What can hang from each mark
leru: pazino
pazino: ledu leru tizuf
nofu: mekodon noge
ledu: miku muviv pazino
muviv: tizuf
tizuf: noge
mekodon: bavot
miku: ledu
bavot: miku

Every row comes from one small tree of marks. The marks that hang from a mark follow it in brackets, in alphabetical order. Every link used is in the known rows. Which tree was each row made from?
Known rows
ledu{miku muviv pazino{leru tizuf{noge}}}: [ 1.65 -0.23  0.02  0.05 -0.29 -3.27  1.34 -0.70 -1.68 -0.49  1.25  1.81
  0.42 -3.25 -0.02 -0.94  0.34]
muviv{tizuf{noge}}: [-1.11  0.98  0.42 -0.02 -0.42 -0.36 -0.44 -0.98  0.31 -0.13 -0.16 -0.42
 -0.10  2.03  0.75  0.43 -0.02]
miku{ledu{muviv}}: [ 0.08 -1.38  0.66  0.46  1.86  0.97  0.64  1.09  1.80 -0.51 -0.49 -0.60
 -0.11 -0.66  0.33  0.66 -0.18]
bavot{miku{ledu}}: [-0.90  0.30  1.22  0.11 -1.51  3.32 -0.80 -0.27  0.63 -1.78 -0.75 -1.56
 -0.03  1.66  0.39 -0.18 -1.04]
miku{ledu{muviv{tizuf}}}: [-0.25 -1.00  0.63 -0.05  1.53  1.83  0.29  0.94  1.61 -0.41 -0.02 -0.23
  0.08  1.07  0.86  0.29 -0.58]
nofu{mekodon}: [-0.69 -0.40  0.07  1.41 -1.57 -0.62 -1.85 -4.17 -0.14  1.35 -2.92 -0.86
  0.14  0.89 -0.56  1.10  0.82]
leru{pazino{ledu tizuf{noge}}}: [-0.32  0.42 -0.29  1.92  0.77 -2.24  0.37  0.64  0.03  2.00  0.21 -0.07
  0.14  0.73 -0.96  0.59  1.27]
bavot{miku{ledu{muviv{tizuf{noge}}}}}: [-1.01  0.37  1.20 -0.27 -0.68  3.99  0.22  0.70  0.74 -1.47 -0.02 -0.79
  0.33  0.83  0.50 -0.85 -1.39]
mekodon{bavot{miku{ledu}}}: [-1.41  0.30 -1.04 -1.45 -1.65  1.78 -1.72 -0.38 -0.17 -2.34 -0.93 -1.60
 -0.13  0.92  0.64  0.56 -0.79]
nofu{mekodon{bavot{miku{ledu}}} noge}: [-1.29  0.86 -1.31 -2.09 -2.56  2.52 -1.75 -3.48 -0.47 -1.67 -3.93 -0.97
  0.34  1.93  0.34  1.01 -0.42]
leru{pazino}: [-0.91 -0.98  0.10  4.04  0.45 -2.47 -0.46  0.16  0.18  0.58 -1.27 -0.71
 -0.27  0.60 -1.23  0.99  1.49]
pazino{ledu leru tizuf{noge}}: [ 1.45  1.81 -1.09 -3.89  0.10 -3.77  0.07 -1.01 -1.24  1.96  2.34 -0.14
 -0.47  0.00 -0.29 -0.60  1.15]
nofu{noge}: [-0.10  0.45  0.44  0.56 -0.99 -1.57 -0.48 -2.04  0.21 -1.75 -2.59 -0.83
 -0.38  2.05  0.64  1.35  1.32]
miku{ledu{muviv pazino{tizuf}}}: [ 0.28 -1.19  0.28  0.05  2.00  1.72  0.65  1.31  1.56  0.52  0.30  0.84
 -0.16 -1.14  0.29  0.69  0.12]
mekodon{bavot{miku{ledu{muviv pazino{leru tizuf{noge}}}}}}: [-0.99  0.47 -1.63 -2.98 -0.69  1.65 -0.74  0.44 -0.55 -1.66  0.33 -0.45
 -0.18 -1.25  0.21 -0.13 -0.71]
bavot{miku{ledu{muviv pazino{leru}}}}: [-0.11 -0.25  0.64 -0.05 -0.18  2.43  0.22  1.17  0.23 -0.92  0.28 -0.23
 -0.27 -0.89 -0.23 -0.78 -0.80]
pazino{ledu{miku muviv{tizuf{noge}}} leru}: [ 2.43  0.67 -0.49 -1.19  0.16 -5.58  1.09  0.59 -1.87  0.46  2.01  0.19
  0.00 -0.72  0.09 -1.52 -0.13]
miku{ledu{muviv pazino{leru tizuf{noge}}}}: [ 0.50 -0.89 -0.29 -1.67  2.63  0.60  1.27  1.74  1.19  0.51  1.08  0.75
 -0.54 -3.03 -0.30  0.14 -0.01]

Write each row's tree
[ 0.33 -0.92  0.17  2.72  1.21 -1.05  0.61  1.10  0.11  1.66  0.33  2.24
 -0.16 -0.98  0.14  0.14  0.95]
ledu{muviv{tizuf} pazino}
[-1.62  0.28 -1.13 -1.36 -1.63  2.69 -1.51 -2.51 -0.33  0.08 -2.04 -0.61
  0.61  0.31 -0.04  0.23 -1.04]
nofu{mekodon{bavot{miku{ledu{muviv{tizuf{noge}}}}}}}
[-0.30  0.00  0.62 -0.36 -0.44  3.11  0.00  1.11  0.10 -0.85  0.61  0.04
 -0.13  0.30  0.08 -0.99 -1.09]
bavot{miku{ledu{muviv{tizuf} pazino{leru}}}}
[ 0.21 -0.25 -0.39 -2.25  1.76  0.43  0.29  0.95  1.16  0.07  0.71 -0.16
 -0.95 -1.83 -0.25  0.74 -0.13]
miku{ledu{pazino{leru tizuf{noge}}}}
[ 0.40 -0.29  0.13  3.67  0.93 -3.51  1.21  1.97 -0.36  0.94 -0.01  0.15
  0.46 -0.19 -0.81 -0.13  0.34]
leru{pazino{ledu{miku muviv{tizuf{noge}}}}}
[ 2.26  1.51 -0.55 -2.67 -2.21 -4.35 -1.05 -2.67 -2.43  0.45  1.98 -0.24
  0.26  2.99  0.69 -1.00  0.66]
pazino{ledu{miku} leru tizuf}
[-1.22  0.50 -1.70 -2.51 -1.74  1.88 -1.84 -2.90 -0.80  0.37 -1.59 -0.52
  0.12 -0.63 -0.59  0.35 -0.55]
nofu{mekodon{bavot{miku{ledu{pazino{leru tizuf{noge}}}}}}}
[ 1.44 -0.23 -0.03  0.68  0.19 -3.50  1.48  0.67 -1.63 -0.68  1.25  1.80
  0.14 -2.97  0.09 -1.20 -0.45]
ledu{miku muviv{tizuf{noge}} pazino{leru}}
[ 0.43 -0.88 -0.33 -1.26  2.96  0.39  1.39  2.63  1.25  0.39  1.10  0.73
 -0.76 -2.67 -0.24  0.00 -0.60]
miku{ledu{muviv{tizuf{noge}} pazino{leru}}}
[ 0.51 -0.25  0.15  3.21 -0.25 -2.54  0.24 -0.01 -0.82  1.21  0.26  0.50
  0.96  2.06 -0.31 -0.10  1.06]
leru{pazino{ledu{miku muviv} tizuf}}
[ 0.11 -0.96  0.29 -0.35  2.46  1.69  1.21  1.76  1.81  0.43  0.34  0.76
 -0.24 -2.42  0.07  0.65 -0.13]
miku{ledu{muviv pazino{tizuf{noge}}}}
[-0.51 -0.04  1.01  0.21 -0.74  3.90 -0.12  0.40  0.49 -0.80  0.07  0.05
  0.24  0.57  0.34 -0.49 -0.73]
bavot{miku{ledu{muviv pazino{tizuf}}}}
[-0.43  0.31  0.57 -0.77  0.05  3.05  0.59  1.55  0.30 -0.88  0.65 -0.03
 -0.20 -0.94 -0.10 -0.99 -1.26]
bavot{miku{ledu{muviv{tizuf{noge}} pazino{leru}}}}
[ 1.21  0.55  0.25  0.16 -0.32 -1.46 -0.15 -1.16 -0.37  2.36  1.06  0.92
  0.74  2.59  0.89 -0.10  1.48]
pazino{ledu{muviv} tizuf}
[ 0.59  0.05 -0.71 -0.58 -0.26 -2.55 -0.93 -1.32 -0.92  1.29  0.87  1.02
 -0.93 -0.53 -0.50  0.44  1.71]
ledu{pazino{leru tizuf}}
[-0.83  0.25  0.96  0.08 -0.14  3.81  0.55  1.59  0.73 -0.96  0.21 -0.03
  0.06 -0.48  0.18 -0.62 -1.32]
bavot{miku{ledu{muviv{tizuf{noge}} pazino}}}
[ 0.30  0.18  0.10  2.80 -0.89 -2.64 -0.44 -0.60 -0.82  0.97  0.02 -0.15
  0.68  2.84 -0.29  0.33  0.98]
leru{pazino{ledu{miku} tizuf}}
[ 0.48 -0.38  0.16  4.07  0.14 -4.17  0.17  0.97 -0.50  0.61 -0.71 -0.65
  0.08  0.66 -0.91  0.56  0.73]
leru{pazino{ledu{miku}}}
[-0.66  0.27  0.95 -0.25 -0.31  3.80  0.51  0.88  0.73 -0.87  0.19 -0.01
  0.17 -0.73  0.09 -0.51 -0.98]
bavot{miku{ledu{muviv pazino{tizuf{noge}}}}}
